Known rows, with every way that one mark hangs from another
z_127(z_463(z_443 z_617 z_857)): [ 2.11 -4.60 -0.50  2.07  3.31  3.81 -1.42 -0.35 -0.53 -1.56  1.51 -1.25
 -0.55 -1.09 -2.00  1.63  1.71  3.83 -1.38  1.16]
z_522(z_443(z_463(z_617 z_857))): [ 1.86 -1.90 -2.24  2.31  4.33  0.88 -2.29 -0.80 -5.21 -0.15  1.19  0.76
 -1.23 -0.04 -2.02  1.04  3.69  1.07 -1.85  1.71]
z_463(z_127 z_244 z_617): [-0.21 -1.30 -2.09  3.31  6.60  0.48  1.02 -0.08  0.32  0.33 -1.44 -0.54
 -1.99 -0.18 -1.65  1.69  1.16  1.53  0.23  2.41]
z_857(z_463): [ 1.16  0.69  1.50  0.34  0.53  0.77 -0.13 -0.07  0.16 -1.64 -3.02 -0.13
  0.11 -0.99 -0.28  0.12 -0.28 -1.49  0.02  1.13]
z_244(z_463(z_127 z_443 z_617)): [ 0.30 -3.91 -2.18  2.19  4.11  1.80 -2.19 -0.06 -0.45 -0.31 -2.09 -2.34
 -2.09  2.00 -2.02 -0.29  1.22  1.64  0.81  0.91]
z_127(z_463(z_443(z_522) z_857)): [ 2.48 -3.25  0.56  2.41  0.07  1.72 -3.40 -0.09 -0.84 -1.78  2.58 -0.80
  1.29 -1.22  0.08  0.25  2.88  2.99 -2.49  0.60]
z_127(z_463(z_244 z_617 z_857)): [ 1.93 -2.06 -0.78  3.16  5.85  2.39 -0.25  0.56 -0.01 -1.54  1.81  0.90
  0.15 -1.74 -1.62  2.33  1.90  2.52 -1.68  1.06]
z_443(z_463(z_244)): [ 0.74  0.30 -1.23  2.94  3.43 -2.21 -0.43  0.28 -4.38 -1.03  2.67  2.35
  0.53  0.67 -0.36  0.56  0.44 -0.61 -0.22  0.36]
z_617(z_463(z_127 z_244 z_443 z_857)): [ 2.20 -3.03 -1.68  3.17  7.57  0.80  1.04  1.74  0.00 -3.38 -1.44  0.62
 -2.72  0.34 -1.37  2.14  1.76  3.00 -1.33  1.13]
z_127(z_463(z_617)): [-0.20 -1.84  1.56  0.90  3.14  2.63 -0.93 -0.50  2.20  0.09  1.39 -2.30
 -0.41 -0.74 -0.97  0.31  1.91  1.65  0.57  2.00]
z_127(z_463(z_244 z_443 z_617 z_857)): [ 2.13 -4.90 -2.06  3.09  5.64  1.84 -0.48  0.95 -1.86 -2.62  2.28  0.26
 -0.27 -0.58 -2.45  2.70  1.47  4.18 -2.01  0.88]
z_127(z_463(z_244)): [-0.12 -1.56  1.79  1.32  3.73 -1.43  0.78  1.27  1.88 -1.82  3.00  0.41
  0.20 -0.37  0.09  0.96  0.58  1.12 -0.35  0.07]
z_244(z_463): [ 0.28 -0.08 -0.39 -0.31  0.20 -0.42 -1.74  0.73 -0.47 -0.31 -0.46  0.35
  0.74  1.74  0.22 -1.47  0.24 -1.32  0.40 -1.65]
z_857(z_463(z_244 z_443(z_522) z_617)): [ 1.79 -2.37 -3.84  3.42  3.76 -0.88 -1.91  0.76 -4.79 -2.80 -1.35 -1.53
  0.80  0.30 -1.60  0.88  1.44  1.03 -1.88  2.39]
z_463(z_127 z_244 z_443 z_617 z_857): [ 2.35 -3.98 -4.41  4.36  6.69  2.11  0.38  0.15 -2.68 -1.31 -1.32  0.46
 -2.17 -0.35 -2.90  3.31  0.90  4.00 -1.77  1.56]
z_127(z_463): [-0.21 -1.14  3.40  0.37  1.41  0.77 -0.57 -0.10  3.34 -0.51  1.82 -1.04
 -0.31 -0.75  0.48 -0.06  1.08  0.77  0.34  0.49]
z_443(z_463): [ 0.49  0.54  0.34  1.84  0.75 -0.09 -1.70 -0.89 -3.06  0.14  1.89  0.78
  0.36  0.28 -0.08 -0.39  0.75 -0.76  0.19  0.75]
z_443(z_463 z_522): [ 0.96  1.24 -0.47  3.16 -0.03 -0.63 -3.87 -1.13 -4.10  0.68  2.68 -0.49
  1.62  0.03  0.81 -1.41  2.57 -0.91 -0.66  1.45]
z_617(z_463(z_857)): [ 1.70  0.28 -0.12  0.61  3.06  2.41 -0.09  0.79  0.53 -1.82 -0.94  0.49
 -0.26 -0.55 -0.15  0.29  2.26  0.62 -0.83  0.46]
z_244(z_463(z_443 z_617 z_857)): [ 2.67 -3.43 -4.33  1.65  2.09  2.98 -2.61  0.59 -4.50 -1.16 -0.73  0.13
  0.20  1.42 -2.35  0.12  1.08  1.86 -1.31 -0.95]
z_850(z_522(z_443(z_463(z_244 z_857)))): [ 1.77 -0.94 -1.01  2.80  3.70 -4.21 -0.91 -1.78 -5.06 -2.52  2.20  2.37
 -0.27  0.26 -1.54  0.96  1.78  1.15 -2.48  1.09]
z_463(z_443): [ 0.42 -2.81 -1.26  0.00 -0.15 -0.36 -0.27  0.26 -2.00 -1.39  0.46 -0.53
 -0.60  0.96 -0.60  0.39 -0.62  1.74 -0.28 -0.08]

Rows
[ 2.36 -3.25 -3.91  1.75  1.94  3.55 -0.99 -0.34 -3.79 -0.97 -0.31 -0.31
 -0.42 -0.18 -2.48  1.84  0.80  3.11 -1.67  0.55] | z_463(z_443 z_617 z_857)
[ 0.46 -3.31  1.49  1.41  0.34 -0.28 -3.11  0.05  0.49 -1.19  3.12 -2.49
  0.58  0.04  0.73 -0.59  2.35  2.41 -0.92  0.99] | z_127(z_463(z_443(z_522)))
[-0.52 -1.43  0.02  1.61  3.34 -2.38 -2.38 -3.24 -3.53 -0.12  1.30 -2.10
 -1.48  0.95 -2.14 -0.58  2.61  0.82 -0.06  3.23] | z_850(z_522(z_443(z_463(z_617))))
[ 1.44 -3.34 -1.97  3.73  7.28  0.56  0.40  0.35 -1.08 -2.74 -3.99 -1.00
 -2.51 -0.05 -2.70  2.15  0.18  1.65 -0.32  3.40] | z_857(z_463(z_127 z_244 z_443 z_617))
[ 1.83 -0.21 -0.66  3.08  7.53  1.29  1.12  1.39  1.83 -2.18 -1.91  1.27
 -1.99 -0.70 -0.69  1.62  2.49  1.38 -0.99  1.36] | z_617(z_463(z_127 z_244 z_857))
[ 3.04  0.85 -1.66  6.56  4.22  0.33 -2.84 -0.47 -4.40 -0.39  1.17  2.22
  0.26 -1.16 -0.24  1.04  3.41  0.61 -2.29  2.10] | z_443(z_463(z_127 z_244 z_857) z_522)
[ 2.11 -2.74  0.11  2.04  5.44  2.76 -0.22  0.61  1.53 -2.30 -2.23 -0.81
 -2.88 -0.01 -1.16  1.06  2.26  2.74 -0.67  1.62] | z_617(z_463(z_127 z_443 z_857))
[-0.48 -0.73  1.75  0.79  1.25 -4.00 -2.00 -2.68 -2.92 -0.87  1.86 -0.79
 -1.27  0.94 -0.83 -1.11  1.68  0.19 -0.40  1.97] | z_850(z_522(z_443(z_463)))
[ 2.75 -2.33 -3.64  2.81  4.31 -0.50 -1.46  2.22 -3.52 -3.65  1.27  0.42
  0.59  0.55 -0.15  0.58  3.19  2.39 -2.80  0.33] | z_617(z_463(z_244 z_443(z_522) z_857))
[ 2.88 -3.61 -1.28  3.54  2.39 -0.44 -2.26  1.18 -2.17 -2.83  3.57  0.62
  1.38 -0.68 -0.08  1.39  2.41  3.31 -3.19  0.27] | z_127(z_463(z_244 z_443(z_522) z_857))
[ 2.61 -3.71 -3.10  2.98  3.96  3.85 -2.62 -0.30 -1.58 -0.61 -2.78 -0.74
 -1.82  0.79 -2.58  0.68  1.70  2.30 -0.85  0.58] | z_244(z_463(z_127 z_443 z_617 z_857))
[ 0.89 -3.23 -2.89  3.29  3.06  1.30 -4.50 -0.23 -1.85  0.34 -1.63 -3.55
 -1.01  1.93 -1.07 -1.34  3.09  1.53 -0.13  1.60] | z_244(z_463(z_127 z_443(z_522) z_617))
[ 1.86 -1.65  0.81  1.99  3.35  4.49 -1.21 -0.56  1.18 -0.17  0.90 -0.63
 -0.06 -2.05 -1.42  1.21  2.39  2.31 -1.01  1.10] | z_127(z_463(z_617 z_857))
[ 2.52 -0.01 -2.38  3.59  3.11  3.67 -2.34 -1.47 -5.25  0.36  1.01  0.90
  0.47 -1.07 -2.04  0.92  2.35  0.74 -1.17  1.68] | z_443(z_463(z_617 z_857))
[ 0.88 -2.62 -3.64  2.36  1.28 -2.94 -1.30  1.43 -4.11 -2.05  2.09 -0.14
  1.00  1.32 -0.05  0.39  1.02  1.68 -1.94 -0.03] | z_463(z_244 z_443(z_522))
[ 1.48 -2.28  0.98  1.71  2.51  0.96 -0.28 -0.39  0.83 -2.14 -4.35 -1.29
 -2.37 -0.38 -1.12  0.95 -0.53  0.47  0.14  2.31] | z_857(z_463(z_127 z_443))
[ 2.23 -3.62 -2.44  3.31  4.13  4.38 -0.89 -1.05 -1.42 -0.31 -2.25 -1.17
 -2.55 -0.73 -2.79  2.29  1.45  3.57 -1.15  2.25] | z_463(z_127 z_443 z_617 z_857)
[ 1.92 -1.05 -2.93  4.35  6.37  2.58  0.50 -0.05 -0.76 -0.13 -1.99  1.20
 -1.52 -1.38 -2.39  2.66  1.67  2.30 -1.30  1.69] | z_463(z_127 z_244 z_617 z_857)
[ 2.39 -3.67 -5.43  2.92  4.65  1.14  0.40  0.82 -5.15 -2.10  0.42  1.47
 -0.35  0.38 -2.67  2.75  0.36  3.46 -2.35  0.24] | z_463(z_244 z_443 z_617 z_857)
[ 3.02  1.37 -1.36  3.98 -0.21  1.54 -4.27 -0.97 -5.39  0.30  2.08  1.21
  2.03 -1.24  0.12 -0.41  3.24 -0.08 -2.20  0.92] | z_443(z_463(z_857) z_522)
[ 1.26  0.22  0.97  2.89  5.19 -0.53  1.11  0.32  1.27 -2.12 -4.05  0.84
 -1.69 -0.86 -0.78  1.58 -0.08 -0.70 -0.19  2.04] | z_857(z_463(z_127 z_244))
[ 2.73 -2.74 -4.39  3.01  1.01  2.87 -3.46 -0.50 -4.62 -0.59  0.46 -1.27
  0.69 -0.33 -1.73  0.72  2.72  3.04 -2.64  1.08] | z_463(z_443(z_522) z_617 z_857)
[ 2.84  1.08  0.17  5.55  2.02  2.44 -4.21 -1.82 -2.70  0.91  0.23  0.49
  0.09 -1.55 -0.19  0.05  3.80  0.24 -1.57  2.40] | z_443(z_463(z_127 z_857) z_522)
[-0.22 -1.96 -1.37  1.51  4.45 -1.21 -1.89 -0.78 -4.08  0.35  1.45 -0.85
 -1.66  1.20 -1.33 -0.02  3.26  0.55 -0.35  2.18] | z_522(z_443(z_463(z_617)))
[ 2.13 -3.91  1.24  1.06  1.42  2.32 -1.09  0.24  0.46 -2.25  1.94  0.14
 -0.47 -0.98 -0.73  1.38  0.61  3.15 -1.58 -0.03] | z_127(z_463(z_443 z_857))
[ 2.42 -0.16 -3.76  4.61  5.22  1.68 -1.07 -0.33 -6.52 -0.71  1.90  2.48
  0.67 -0.49 -2.11  1.81  1.85  0.96 -1.68  1.25] | z_443(z_463(z_244 z_617 z_857))
[ 1.96 -1.31  0.75  2.24  3.64  0.56  0.48  0.95  0.79 -2.03  2.45  2.34
  0.51 -1.50 -0.31  1.93  0.99  1.87 -1.75 -0.13] | z_127(z_463(z_244 z_857))
[-0.01 -2.90  0.79  1.20  5.21  0.83  0.05  0.67  2.41 -2.01 -1.95 -2.24
 -3.41  1.00 -0.50  0.07  1.90  2.00  0.79  2.03] | z_617(z_463(z_127 z_443))
[ 1.80 -2.36 -0.92  3.77  3.44  2.23 -3.10 -1.15 -0.93 -1.00 -4.10 -3.83
 -1.40 -0.65 -1.66  0.51  2.51  1.27 -0.78  4.05] | z_857(z_463(z_127 z_443(z_522) z_617))
